What can hang from each mark
K: T X Z
Z: K L
L: T
X: T Z
P: L Z
T: K P Z

Known rows, with every way that one mark hangs from another
K{X{T} Z}: | -19.9 |  23.1 |   5.8 |  26.2 | -35.8 |   4.2 | -25.7 | -13.3 |  29.0 | -30.8 |  11.6 |   2.8 | -12.5 |  -5.5 | -17.1 |  12.4 | -11.5 |  16.7 |   0.1 |  -8.8 | -24.2 | -22.8 | -12.8 |
Z{K{T} L}: |   4.5 |  -4.8 |  39.6 |   8.8 |  -4.6 |  18.8 |  -1.3 |   5.4 |  17.3 |   1.0 |  14.5 | -15.5 |  -2.8 |  18.8 |  -3.0 |   4.4 |  26.3 | -11.2 | -38.6 |  31.7 |   1.8 | -12.5 |  16.4 |
P{L Z{K{T X}}}: | -14.1 |  40.7 |  35.1 |  26.9 |  13.0 |  18.0 | -13.5 |  13.6 |  24.7 |  -5.8 |  34.5 | -10.9 | -17.6 | -14.8 |  11.3 |  25.9 |   5.1 |  -2.3 | -29.8 |  24.3 | -35.6 | -14.2 | -19.3 |
X{Z{K L{T{P}}}}: |  -5.9 | -37.2 |  40.2 |  14.2 | -21.4 |  18.2 |   0.5 |  24.7 |  24.8 |  12.7 |   2.1 |  20.9 |   2.9 |  44.2 |   8.5 |   9.2 |  40.2 |   5.1 | -14.8 |  41.4 |  32.7 |   9.8 |  32.8 |
Z{K{X}}: |   2.7 |   1.8 |  13.7 |  16.3 |  -2.0 |  30.3 |   0.4 |  10.9 |   0.3 | -20.3 |  17.6 | -24.9 |   0.5 |  15.0 | -11.0 |  11.2 |  11.4 |   7.9 |   4.5 |   2.3 | -19.4 |  -5.5 |   0.9 |
P{L}: |  -3.1 |  21.9 |   2.7 |  -1.1 |  18.6 |  -0.6 |  -1.6 |   4.1 |  12.9 |  17.8 |   3.2 |   5.8 | -14.0 | -14.4 |  13.5 |  13.9 |  -0.2 |  -3.7 | -11.0 |  -2.3 |  -6.0 |  -8.8 |  -5.7 |
P{L Z}: | -13.0 |  23.0 |   7.5 |   4.9 |  18.8 |  -1.8 | -15.1 |  10.7 |  17.4 |  17.6 |   6.8 |  25.0 | -17.0 | -24.2 |  30.6 |   9.1 |   3.0 |  -0.6 | -14.2 |  22.1 | -12.2 |  -0.9 | -15.9 |
Z{L}: |   2.7 | -11.4 |  12.1 |  -0.1 |  -5.6 |   9.4 | -11.3 |  10.5 |   7.1 |  10.2 |  -0.6 |   9.2 |  -1.4 |  15.1 |   2.8 |   3.2 |  16.5 |   2.4 | -11.7 |  16.1 |   1.6 |  -5.1 |  19.9 |
K{T{Z{L}}}: |  -7.1 |  14.0 |  22.0 |   1.4 | -23.1 |   8.7 | -22.6 | -12.5 |  28.8 |  -1.8 |  29.2 |   0.0 |   2.0 |   8.5 |  -5.1 |  -6.5 |  -2.1 |   2.3 | -27.6 |  16.7 |   9.4 | -10.8 |  16.7 |
T{K{X} P{Z}}: |  -4.3 |  11.5 |  17.7 |  18.1 |  -3.5 |  20.3 |   6.0 |  11.0 |  21.0 | -24.5 |  18.1 |   2.2 |  -5.8 |  40.9 |   4.3 |  -0.2 |  -2.1 |  22.9 |  -0.4 |  20.4 | -10.6 |  21.4 |  29.1 |
T{K{X} P{Z{L}}}: |   0.0 |   0.4 |  30.8 |  18.0 |  -9.4 |  30.0 |  -5.6 |  20.5 |  29.6 | -14.7 |  18.1 |  11.6 |  -9.5 |  55.8 |   7.5 |   2.3 |  15.2 |  25.5 | -11.4 |  37.5 |  -9.3 |  16.2 |  48.3 |
L{T{K{Z}}}: |   1.0 |  -4.4 |   0.3 |  13.7 |   7.5 | -16.7 |   1.9 | -12.8 |  16.5 | -29.8 |  24.7 |  15.1 |  -4.7 |  11.1 |  -9.0 |   2.3 |   8.3 |   5.2 | -16.2 |   1.9 |  -3.8 |  19.2 |  -5.2 |
X{Z{L}}: |  -1.2 | -19.2 |  15.8 |   4.3 | -16.3 |   4.0 | -12.2 |  13.8 |  23.1 |  13.6 | -20.0 |  28.9 |  -5.2 |   9.9 |   8.9 |   0.6 |  28.9 |  16.9 |  -0.7 |  23.7 |   7.3 | -12.7 |  13.0 |
X{T{P{L}}}: | -17.1 |  29.8 |  19.4 |   4.5 | -13.1 |   6.8 |   3.7 |  -2.7 |  41.2 |  24.3 |  -6.5 |  12.8 | -20.9 |   8.0 |  19.2 |  14.0 |  -9.9 |   1.6 | -10.2 |   9.6 |  19.0 |  -9.3 |  12.8 |
T{K}: |  14.9 |   0.8 |  -0.2 |   3.4 |  10.0 |   3.8 |  20.2 |  -9.2 |  13.3 | -11.6 |  -0.4 |   3.0 |  -9.2 |  20.1 |   3.9 |  -9.5 |  11.3 |  13.8 |  -1.6 |   5.7 |   1.4 |  14.4 |  10.1 |
P{L{T{K}}}: |   8.8 |  11.5 |  -0.5 |   9.4 |  29.0 |  -8.9 |  12.2 |   0.6 |  18.6 |   8.3 |  17.1 |  21.2 | -18.5 |   5.1 |  18.2 |  17.3 |  11.6 |   5.8 | -14.3 |   6.3 |   1.2 |  23.5 |  -7.6 |
K{X{T{P}} Z}: | -28.1 |  24.2 |  19.7 |  22.3 | -42.8 |   9.7 | -16.8 |  -8.2 |  37.2 | -29.4 |  12.9 |  -6.5 |  -7.5 |  19.7 | -21.4 |  12.3 | -21.3 |  12.0 |  -3.6 |  -8.4 |  -6.5 | -19.6 |  14.9 |
T{K Z{L}}: |  12.1 |  -0.7 |   8.8 |   0.2 |  -8.4 |  23.4 |  -2.2 | -12.5 |  36.5 |  -8.7 |  17.4 |  16.3 |  -7.3 |  34.6 |   6.2 | -19.9 |  18.3 |  25.0 |  -8.3 |  23.7 |  13.2 |  10.3 |  31.6 |
P{Z{K{X} L{T}}}: |  -6.2 | -17.7 |  28.5 |  31.2 | -11.7 |  27.9 | -30.9 |  31.5 |   3.0 |  -9.8 |  35.1 |  18.4 |  -1.2 |  21.8 |  10.8 |  19.7 |  32.2 |   9.9 | -14.1 |  45.7 | -19.6 |  16.0 |  -2.0 |

Rows
| -20.5 |  39.2 |  31.1 |  16.8 |  -8.9 |  -1.5 |  -1.5 |   8.6 |  41.8 |   4.2 |   9.4 |  -7.0 | -10.8 |   3.1 |  -5.9 |  32.0 | -14.1 |   6.9 | -12.8 |  -7.5 |  -7.4 | -26.4 |  12.6 | => K{T{P{L}} X{Z}}
|  -2.3 |   1.4 |  24.3 |  13.5 | -21.0 |  49.8 | -21.8 |   6.3 |  23.3 | -18.0 |  36.9 | -11.3 |   2.3 |  30.9 |  -7.4 |  -1.2 |  18.1 |  19.5 |  -1.8 |  20.3 |  -8.3 | -10.3 |  22.9 | => T{Z{K{X} L}}
| -11.4 |   5.7 |  18.2 |  17.9 |  22.2 |   6.6 | -10.9 |  18.6 |  12.2 |  14.4 |  26.9 |  26.2 | -13.4 | -14.1 |  34.4 |  19.1 |  23.4 |  -6.8 | -22.9 |  39.1 |  -5.4 |  18.3 | -26.4 | => P{L{T} Z{K}}
|  -0.9 |  31.7 |  -4.6 |  18.5 |   8.5 |  10.8 |  -7.1 |  -7.4 |  31.7 | -13.5 |  49.6 |  14.1 | -14.1 |  10.4 |   3.9 |  18.0 |  -5.4 |  28.3 |   2.5 |  -6.5 | -10.0 |  17.8 |  -5.5 | => P{L{T{K{X} Z}}}
|  -2.0 |  -5.2 |  53.9 |   5.1 | -11.2 |  23.4 |   7.1 |   9.0 |  25.1 |   1.8 |  16.8 | -23.8 |   2.2 |  42.0 |  -5.5 |   4.6 |  17.7 | -17.0 | -42.8 |  33.0 |  19.9 |  -7.3 |  43.5 | => Z{K{T{P}} L}
|  -7.4 |  -9.7 |  38.2 |  -2.4 | -20.7 |  44.9 |  -4.5 |   3.8 |  34.5 |  -1.0 |  27.2 |  -8.4 |   7.3 |  49.2 |   2.2 | -15.5 |  17.6 |   4.3 | -16.3 |  34.7 |  32.6 |   0.6 |  52.0 | => T{P Z{K L}}
| -13.6 | -10.2 |  31.0 |   2.5 | -13.3 |  15.2 | -17.2 |  21.7 |  19.6 |  11.7 |   5.9 |  19.8 |  -0.5 |  29.3 |  18.0 |  -1.4 |  11.3 |  -0.2 | -20.5 |  42.9 |  11.3 |   8.1 |  39.0 | => T{P{Z{L}}}
| -14.2 |  19.5 |  28.2 |  19.0 | -19.0 |   0.5 | -32.0 |   0.4 |  22.9 | -29.2 |  33.5 | -15.8 |  -1.9 |   4.6 | -32.9 |  20.9 |  -3.2 |  -1.6 | -33.4 |  -2.9 | -32.3 | -31.9 |  11.4 | => K{T X Z{L}}
| -10.9 |  32.2 |  24.0 |  13.9 |  -3.0 |  10.4 |   9.6 |  -5.0 |  59.2 |  13.0 |  -3.7 |  34.7 | -33.5 |  17.8 |  41.2 |  -0.8 |   5.6 |  16.7 | -16.6 |  40.4 |  12.0 |  13.4 |  12.3 | => X{T{K P{L Z}}}
|   1.4 |   9.3 |  22.0 |   8.1 | -21.9 |  39.6 |  -2.5 |  -0.5 |  41.8 | -23.0 |  32.7 |  -4.2 |  -1.3 |  64.9 | -10.8 |  -7.0 |   2.0 |  32.5 |  -1.1 |  12.9 |   8.5 |   8.3 |  60.4 | => T{K{X} P Z{L}}
|   5.5 |  -8.4 |  26.9 |  16.3 |  -9.2 |  40.1 | -10.4 |  20.2 |   7.8 | -11.4 |  18.0 | -15.7 |  -2.2 |  31.0 |  -8.2 |  12.5 |  27.7 |  10.6 |  -6.6 |  18.6 | -18.6 | -11.7 |  20.1 | => Z{K{X} L}
| -19.0 |  24.3 |  34.0 |  10.3 | -36.8 |  23.5 | -22.3 |  -0.7 |  35.4 | -15.2 |  44.6 | -19.4 |   7.1 |  37.7 | -22.6 |   7.7 | -19.1 |  10.1 | -21.0 |   5.2 |   5.5 | -13.7 |  45.5 | => K{T{P Z{L}} X}
| -16.3 |   0.1 |  32.1 |  24.0 | -56.3 |  22.1 | -16.8 |  11.9 |  47.6 |   5.7 | -17.8 |  24.2 | -11.8 |  38.2 |   2.4 |  13.9 |  11.8 |  32.1 |   7.8 |  21.8 |  10.7 | -19.0 |  32.0 | => K{X{T{P} Z{L}}}
|  -1.5 |  16.9 |  27.1 |  20.7 |  -5.0 |  18.7 |   0.8 |   1.6 |   8.0 | -25.1 |  27.0 | -36.0 |   0.1 |   8.4 | -19.6 |  15.1 |   2.0 |  -1.3 | -15.7 |   1.8 | -21.3 | -13.3 |  -4.3 | => Z{K{T X}}
|   5.0 |  20.7 |  -4.4 |  11.5 |  -9.6 |  23.4 |  -0.6 | -15.0 |  25.9 | -33.1 |  31.8 |  -5.1 |  -4.4 |  25.8 |  -9.9 |  -9.5 |  -6.0 |  36.0 |  14.4 |  -5.4 | -10.4 |   8.9 |  12.6 | => T{K{X} Z}
| -17.2 |  29.3 |  -0.6 |  20.1 | -46.8 |  22.5 | -23.9 | -19.3 |  33.0 | -17.4 |  18.7 |   9.0 |  -7.5 |   3.8 |  -3.8 |  -0.3 | -18.4 |  31.1 |  18.9 |  -1.7 |  -3.4 |  -9.6 |  -8.8 | => K{X{T{Z}}}
|  -1.7 | -17.8 |  31.6 |  10.9 |  -1.2 |  28.9 | -16.0 |  20.8 |  14.2 |   4.1 |   8.4 |  16.4 |  -5.7 |  16.4 |  22.8 |  -6.5 |  38.5 |   1.6 | -22.7 |  56.6 |  -3.1 |   4.5 |  10.4 | => P{Z{K L}}
|   2.5 |  -9.8 |  31.9 |  14.8 | -38.6 |  16.1 |  12.6 |  -2.3 |  63.0 |   9.3 | -32.0 |  39.3 | -21.2 |  52.8 |  17.9 |  -9.3 |  29.5 |  35.7 |  -3.9 |  41.2 |  32.4 |   1.5 |  42.9 | => X{T{K P} Z{L}}
| -26.3 |  20.1 |  21.4 |  26.1 | -42.1 |  17.8 | -18.4 |   7.5 |  28.5 |  -8.0 |   6.2 |  14.4 | -10.1 |  17.7 |  10.2 |   7.3 | -13.9 |  20.0 |   4.5 |  24.0 |  -3.2 |   2.3 |   8.2 | => K{X{T{P{Z}}}}
|  -1.1 |   1.3 |  18.0 |   5.6 |   3.2 |   9.7 |  14.2 |   2.6 |  24.6 |  -9.2 |   6.2 |  13.4 |  -6.6 |  34.4 |  18.0 | -13.3 |   6.1 |  11.9 | -11.2 |  33.6 |  12.2 |  27.1 |  29.1 | => T{K P{Z}}
|  -6.3 |  19.5 |  12.9 |   6.6 | -34.8 |  21.7 |  12.7 | -27.9 |  56.3 | -11.0 |   8.6 |  14.6 | -11.5 |  41.9 |   8.7 | -23.2 |  -8.6 |  28.6 |   2.7 |  19.5 |  37.0 |  16.0 |  31.3 | => X{T{K P Z}}
|  -2.2 |   6.8 |  16.7 |   1.6 |   1.7 |   2.2 |  16.0 | -12.5 |  33.6 | -29.7 |  15.0 |  -7.5 |  -4.8 |  35.3 | -14.1 |  -9.7 |  -1.2 |   2.0 | -17.5 |   2.3 |   9.5 |   6.6 |  36.6 | => T{K{Z} P}
| -19.0 |  14.7 |  42.6 |  19.1 | -24.3 |  13.7 | -26.7 |  20.3 |  22.6 |  -7.7 |  28.7 |  -3.3 |  -0.4 |  27.8 |  -4.1 |  16.6 |  -5.3 |   3.9 | -30.6 |  29.0 | -12.8 |  -5.5 |  33.2 | => K{T{P{Z{L}}} X}
|   3.9 |  22.0 |  16.8 |  -3.5 |  23.2 |   9.0 |  28.0 |   0.0 |  35.8 |   8.5 |   5.6 |   0.1 | -18.5 |  29.2 |  13.3 |   4.9 |   1.8 |   4.6 | -13.5 |   6.0 |  13.6 |   8.8 |  34.9 | => T{K P{L}}
|   4.8 |   7.6 |  12.0 |   9.4 | -34.1 |  25.7 |  -7.4 | -23.5 |  56.0 |  -4.0 |   4.5 |  31.7 | -18.1 |  33.8 |  16.0 | -21.3 |  16.2 |  35.4 |  -6.2 |  35.0 |  20.8 |   6.6 |  22.9 | => X{T{K Z{L}}}
| -20.9 |  -8.9 |  15.0 |  10.8 | -10.3 |  -7.0 | -12.3 |  16.5 |   2.7 |   2.9 |  20.9 |  23.2 |   6.8 |  14.9 |  15.2 |   7.2 |  -3.0 |  -4.5 | -11.3 |  28.7 |  16.0 |  30.9 |   6.3 | => L{T{P{Z}}}
| -26.3 |  40.0 |  17.1 |   2.9 | -25.9 |  17.0 |  -7.5 | -16.4 |  58.0 |  17.7 |  12.9 |  17.2 | -17.1 |   7.1 |  19.1 |  -0.3 | -19.6 |  11.3 |  -4.8 |  10.2 |  28.7 |  -7.2 |  15.4 | => X{T{P{L} Z}}
| -20.3 |  31.9 |  31.0 |   7.2 | -21.1 |  37.0 |   1.4 | -14.6 |  60.6 |  11.2 |  17.4 |   5.0 | -16.9 |  17.4 |  22.3 |  -3.7 |  -0.4 |   8.3 |  -9.8 |  25.5 |  31.8 |  -7.2 |  17.8 | => X{T{P{L} Z{K}}}
| -15.6 |  15.3 |  36.7 |  16.9 | -19.3 |  21.4 |  11.8 |   2.9 |  61.4 |  24.2 | -21.0 |  20.2 | -23.4 |  12.0 |  27.0 |   7.7 |  21.6 |  11.2 |  -4.9 |  30.9 |  27.4 | -15.9 |   9.6 | => X{T{P{L}} Z{K}}
|   4.9 | -29.4 |  22.9 |  12.0 |  -3.7 |  16.3 |  -8.0 |  19.3 |   2.5 |   5.5 |  20.4 |  10.2 |   2.1 |  25.6 |   5.6 |  10.8 |  36.9 |  -4.2 | -20.9 |  33.5 |   9.7 |  13.3 |   8.8 | => Z{K L{T}}
| -23.2 |   8.3 |  34.1 |  25.2 | -47.2 |  28.1 | -30.6 |  17.5 |  35.4 |   0.8 |   6.6 |  23.7 | -11.0 |  33.4 |  12.9 |  10.0 |   3.6 |  22.8 |  -8.0 |  41.5 |  -3.0 |  -2.4 |  27.5 | => K{X{T{P{Z{L}}}}}
|  -1.8 |   7.8 |  26.0 |   5.8 | -40.6 |  30.6 |   2.3 | -18.6 |  63.0 |  -1.6 |   8.0 |  24.0 | -13.5 |  57.3 |  12.3 | -20.9 |   7.7 |  30.8 |  -8.8 |  35.3 |  37.7 |   9.9 |  51.3 | => X{T{K P Z{L}}}
|  -9.1 | -18.5 |  47.0 |  16.1 | -45.0 |  32.6 |   1.5 |   9.3 |  54.1 |  14.9 | -25.9 |  24.0 | -11.6 |  42.9 |  16.8 |  -3.6 |  38.4 |  17.9 |  -8.9 |  50.2 |  34.2 | -11.7 |  33.9 | => X{T{P} Z{K L}}
